Every row comes from one small tree of marks. The marks that hang from a mark follow it in brackets, in the order of their numbers. Every link used is in the known rows. Which tree was each row made from?
Known rows
Z610[Z415 Z425 Z896]: [ 4.75  1.26  2.78  0.49 -1.83 -2.00 -0.37  2.08 -3.36  3.93 -1.19 -0.96
 -3.23  1.93  0.69  0.45  1.67 -0.68  4.11  1.60 -2.12 -0.59  1.55]
Z415[Z306[Z709 Z896] Z610[Z416[Z644]]]: [ 4.47  3.47  4.10 -2.31 -0.95 -0.52 -1.80 -0.28  0.94  1.05 -1.32  2.19
 -6.31  0.17  3.74 -3.40 -2.37 -1.13  5.88  2.20 -0.91 -1.30  0.34]
Z311[Z644[Z415[Z610] Z416[Z306[Z896]] Z709]]: [ 1.52  0.43  6.18  2.91 -2.02 -2.82 -2.76 -3.02  2.10  2.53 -1.33  3.56
 -5.86 -0.02 -0.82 -0.24  1.56  1.35 -0.01  3.07 -2.62 -3.41 -4.12]
Z415[Z610[Z425]]: [ 4.06  0.58  5.19  1.48 -1.76 -2.44 -1.86 -1.69 -0.51  2.51 -1.15  0.19
 -4.39  0.91  1.45 -1.67 -0.11 -1.62  3.60 -0.02 -1.37 -1.66  1.84]
Z425[Z306[Z896]]: [ 1.46  0.93  5.27  1.03  0.88 -1.55  0.03  2.12 -1.17  4.61  0.41  0.71
 -7.03  2.34  1.08 -0.39  2.41 -3.90  5.18  0.56 -3.74  0.05  2.46]
Z425[Z306[Z709[Z610]]]: [ 2.95  1.35  5.16  0.49  0.99  0.23 -3.04  0.18 -0.15  3.49 -0.06 -0.80
 -5.97  1.89  2.18 -0.66  0.48 -2.66  4.73  0.38 -1.01 -0.54  3.21]
Z416[Z644]: [ 3.24  0.63  2.58  1.64 -1.34  0.07 -1.35 -0.85 -0.15  3.23 -0.40  0.63
 -6.57  0.58  1.11 -0.90  0.74  0.28  2.63  1.55 -1.03 -2.53  2.49]
Z425[Z306[Z709]]: [ 2.61  1.36  4.70  1.30  1.20  0.10 -1.96  0.61 -0.85  3.83 -0.12 -0.68
 -5.98  1.74  1.04 -0.46  0.83 -2.55  4.54  1.26 -1.28 -0.48  3.29]
Z709[Z610]: [ 2.87 -0.43  4.85  0.55 -2.19 -0.48 -3.86 -2.29 -0.14  3.62 -0.85 -0.59
 -5.26  1.34  2.37  0.02 -0.45 -1.68  3.92 -1.05 -0.53 -1.36  2.52]
Z644[Z415 Z416[Z306 Z610[Z425 Z896]] Z709]: [ 3.12  1.86  5.13  2.97 -2.73 -3.30 -4.32 -2.20  1.06  2.42 -2.10  1.29
 -3.35  3.17 -0.97  0.09  2.50  1.57  0.02  0.95 -4.61 -0.90 -5.83]
Z306[Z709[Z610[Z415]] Z896]: [ 3.73  1.39  5.45 -2.22 -1.26  0.89 -3.44  0.52 -1.19  3.28  1.08 -1.05
 -6.54  1.09  2.67 -0.80 -0.45 -2.04  6.51  1.89 -1.42 -0.29  3.05]
Z415[Z306[Z709[Z610[Z416[Z644] Z425]] Z896]]: [ 4.80  3.00  4.66 -2.15 -1.41 -0.47 -1.73 -0.25  0.45  1.81 -0.36  1.31
 -5.19  2.01  2.91 -1.51 -0.75 -1.49  5.76  1.64 -1.83 -0.89  0.43]
Z709[Z610[Z415 Z425[Z306] Z896]]: [ 4.38  1.53  4.05 -0.13 -0.64 -1.59 -1.63  1.83 -1.65  3.61 -0.88 -0.71
 -4.01  2.57  2.66 -0.36  1.70 -2.20  4.42 -0.38 -2.10 -0.22  1.67]
Z311[Z644[Z415[Z610[Z416[Z306] Z896]] Z709]]: [ 2.27 -0.09  5.10  3.48 -1.55 -2.75 -2.29 -2.87  1.18  2.55 -2.77  2.57
 -4.90 -0.60  0.46 -0.06  0.65  1.15  0.63  2.94 -1.61 -2.92 -2.37]
Z610[Z415 Z416 Z425[Z306] Z896]: [ 2.97  3.72  2.63 -0.03  0.97 -1.87  0.58  3.06 -2.22  3.33 -1.17 -0.75
 -3.00  2.94  1.65 -1.07  1.90 -1.37  4.46  1.22 -1.78  1.90  0.98]
Z709[Z610[Z415 Z416 Z425]]: [ 2.99  2.34  4.80 -0.85 -1.46 -0.47 -2.94 -1.94 -0.06  2.26 -0.63 -1.18
 -3.41  2.30  2.88 -1.42 -0.51 -0.77  4.00 -0.64  0.71  1.20  1.56]
Z610[Z415 Z416 Z425]: [ 2.39  3.14  3.86  0.01 -0.78 -0.78 -1.22 -1.07 -1.15  2.47 -0.54 -1.23
 -3.04  2.47  1.19 -1.34 -0.11 -0.18  3.91  0.85  0.59  1.82  1.53]
Z644[Z709]: [ 2.32  0.39  4.65  3.07 -2.11 -1.88 -2.83 -2.74  0.31  4.22 -1.19  0.75
 -5.66  0.65  0.09 -0.11  1.18 -0.52  2.28  1.38 -2.01 -0.77  1.10]
Z311[Z644[Z709[Z610[Z415 Z416]]]]: [ 1.45  0.34  5.29  2.12 -1.64 -0.93 -2.89 -3.21  1.31  2.81 -1.36  1.72
 -5.27 -0.32  1.14 -0.47  0.41  1.10  1.36  2.42  0.79 -2.04  0.33]
Z425[Z306[Z709[Z610[Z416[Z644] Z896]]]]: [ 3.39  2.58  3.29 -0.08  1.32  0.44 -2.09  1.44  0.05  3.09 -0.29 -0.36
 -5.96  1.53  2.85 -1.57  0.68 -1.46  4.47  1.38 -1.48 -0.60  2.59]
Z644[Z415 Z416[Z306[Z709 Z896] Z610[Z425]]]: [ 2.85  2.12  6.23  0.29 -1.74 -1.08 -4.12 -1.07  0.19  1.65 -0.08 -0.04
 -4.02  3.77 -0.36 -0.19  0.91  0.10  2.68  1.02 -3.51 -0.82 -3.75]
Z416[Z306 Z610[Z415 Z425 Z896]]: [ 3.73 -0.14  5.35  0.38 -1.89 -0.62 -2.37  1.47 -3.54  1.32 -2.69 -1.15
 -2.69  4.30  2.08  0.56  0.53 -0.40  5.22 -1.35 -0.94 -1.68 -0.46]
Z610[Z415[Z306[Z709]] Z416 Z425 Z896]: [ 5.09  4.06  2.49 -1.72 -1.11 -1.15 -0.81  1.52 -2.17  2.17 -2.22 -0.44
 -2.04  2.19  2.02 -0.65 -0.70 -0.16  5.32  2.35 -0.37  0.89  0.03]

Which tree is each row?
[ 4.46  2.48  3.14  1.58 -0.66 -1.34 -1.29  0.34  0.80  3.07 -0.51  1.42
 -6.09  1.21  2.07 -1.70  2.64  0.45  1.79  1.87 -2.83 -1.38  0.64]
Z416[Z644[Z709[Z610[Z415 Z425[Z306] Z896]]]]
[ 2.91  0.92  4.62  3.26 -2.46 -3.41 -2.86 -2.80  2.12  3.67 -1.07  2.76
 -4.37  0.07 -1.19  0.36  2.67  1.83 -1.56  3.54 -3.24 -2.98 -3.59]
Z311[Z644[Z415 Z416 Z709[Z610[Z425 Z896]]]]
[ 1.33  0.38  5.18  0.85 -2.26 -0.07 -4.29 -1.64 -0.64  1.96 -1.69 -0.05
 -4.29  3.41  0.41  0.15  0.03  0.30  3.23 -1.27 -0.44 -2.09 -1.56]
Z644[Z416[Z306 Z610]]
[ 2.98  2.99  2.91  1.14 -0.67 -1.21 -0.34 -1.34  0.24  1.99 -0.14  0.16
 -3.96  1.99  1.05 -1.90  0.93  0.42  2.64  1.36 -0.96 -0.23  1.26]
Z610[Z416[Z644] Z425]
[ 3.04  0.31  5.26  2.92 -1.71 -0.27 -4.15 -2.68  1.41  0.99 -2.06  1.37
 -5.94  2.47  1.50 -0.83  0.82  1.72  1.21  0.33 -2.27 -2.40 -2.61]
Z416[Z306 Z610 Z644[Z415 Z709]]
[ 2.00 -0.75  6.21  0.39 -1.69  1.11 -4.10 -0.84 -2.28  1.24 -2.33 -1.20
 -4.41  3.69  2.42  0.24 -1.04 -0.51  5.19 -1.90  1.18 -1.41  0.45]
Z416[Z306 Z610[Z415]]
[ 1.45  1.42  4.87  2.37 -2.48 -1.56 -3.74 -3.01  0.72  3.15 -1.45  1.29
 -4.88  2.18 -0.85  0.23  1.40  0.89  1.83  0.49 -1.66 -1.48 -2.43]
Z644[Z416[Z306] Z709]
[ 2.52  1.86  4.72  1.99 -2.29 -2.04 -4.13 -2.42  1.15  2.89 -0.61  0.15
 -3.88  2.59 -0.96 -0.61  1.12  0.67  0.12  0.82 -2.97 -0.38 -2.84]
Z644[Z415 Z416[Z610[Z425]]]
[ 3.61  2.44  3.85  0.82  0.21 -3.23 -0.35  1.14 -0.79  2.70 -1.82  0.35
 -3.74  1.52  2.32 -2.30  0.82 -2.10  4.21  0.26 -2.35 -0.09  1.10]
Z415[Z610[Z416 Z425[Z306] Z896]]
[ 2.78 -0.11  5.88 -0.24 -1.08  0.47 -2.17  0.22 -2.44  2.50 -0.30 -0.65
 -5.62  2.69  1.35  0.93  0.01 -2.07  7.07  0.54 -1.51 -1.80  1.48]
Z416[Z306[Z709 Z896]]
[ 3.29  2.61  1.77 -1.37 -1.56 -0.83 -1.30  1.17 -2.06  3.27 -3.13  0.15
 -3.66  1.39  2.59 -0.23 -1.27 -0.41  5.21  1.31  0.22  0.69  0.22]
Z610[Z415[Z306] Z416 Z896]
[ 2.55  4.55  4.35 -0.33  1.56 -0.10 -1.07  0.50 -0.83  2.16  0.16 -1.37
 -3.62  2.79  1.56 -2.01  0.56 -1.05  4.51  1.54  0.25  2.45  1.89]
Z610[Z415 Z416 Z425[Z306[Z709]]]
[ 3.07  1.90  4.75  0.83 -1.21 -2.26 -1.92 -2.10  0.12  1.86 -1.41 -0.05
 -3.77  1.11  1.94 -2.43 -0.71 -1.14  3.70  0.01 -0.42 -0.22  1.45]
Z415[Z610[Z416 Z425]]
[ 1.02  0.17  5.43  3.39 -2.20 -1.55 -3.34 -2.89  1.45  2.94 -1.35  2.61
 -5.34  0.29 -1.11 -0.33  1.68  2.00 -0.41  2.80 -0.83 -3.57 -1.72]
Z311[Z644[Z416[Z610] Z709]]
[ 4.05  0.52  4.53  1.18 -2.25 -2.39 -3.17 -2.85  1.04  2.92 -2.66  1.48
 -5.17  0.36  1.74 -0.61 -1.65 -1.44  2.60  0.59 -1.90 -1.15 -0.96]
Z644[Z415[Z306 Z610]]
[ 3.49  2.75  3.33  0.35  1.38 -0.02 -2.40  0.92  0.67  3.21 -0.29 -0.26
 -5.94  1.42  2.64 -1.38  0.76 -1.38  3.55  1.84 -2.15 -0.15  1.58]
Z425[Z306[Z709[Z610[Z416[Z644[Z415]] Z896]]]]
[ 6.50  3.77  2.69 -1.28 -1.13 -1.74 -1.33  0.27  0.09  0.83 -2.71  1.49
 -3.55  0.58  3.21 -2.73 -1.63  0.03  4.70  2.25 -1.09 -1.96 -0.30]
Z415[Z306[Z709] Z610[Z416[Z644] Z425 Z896]]
[ 2.95  3.87  4.48 -1.61 -1.17 -1.52 -0.08  0.18 -0.96  2.12 -0.87  0.51
 -3.44  2.98  1.86 -1.32 -0.17 -1.34  5.38  1.02 -0.83  1.85 -0.22]
Z610[Z415[Z306[Z896]] Z416 Z425]
[ 1.27  0.85  4.75  0.17 -2.05 -0.89 -2.24 -0.43 -1.05  3.18 -0.41  0.63
 -5.31  2.93 -0.19  0.55  1.08 -0.79  4.30 -0.06 -2.05 -1.68 -1.14]
Z644[Z416[Z306[Z896]]]
[ 5.69  3.36  2.85  0.24 -1.88 -3.53 -0.67 -0.50  0.92  1.38 -3.30  2.92
 -3.78  0.73  2.81 -2.78 -0.30  0.02  3.28  1.42 -2.21 -1.56 -1.76]
Z415[Z306 Z610[Z416[Z644[Z709]] Z425 Z896]]
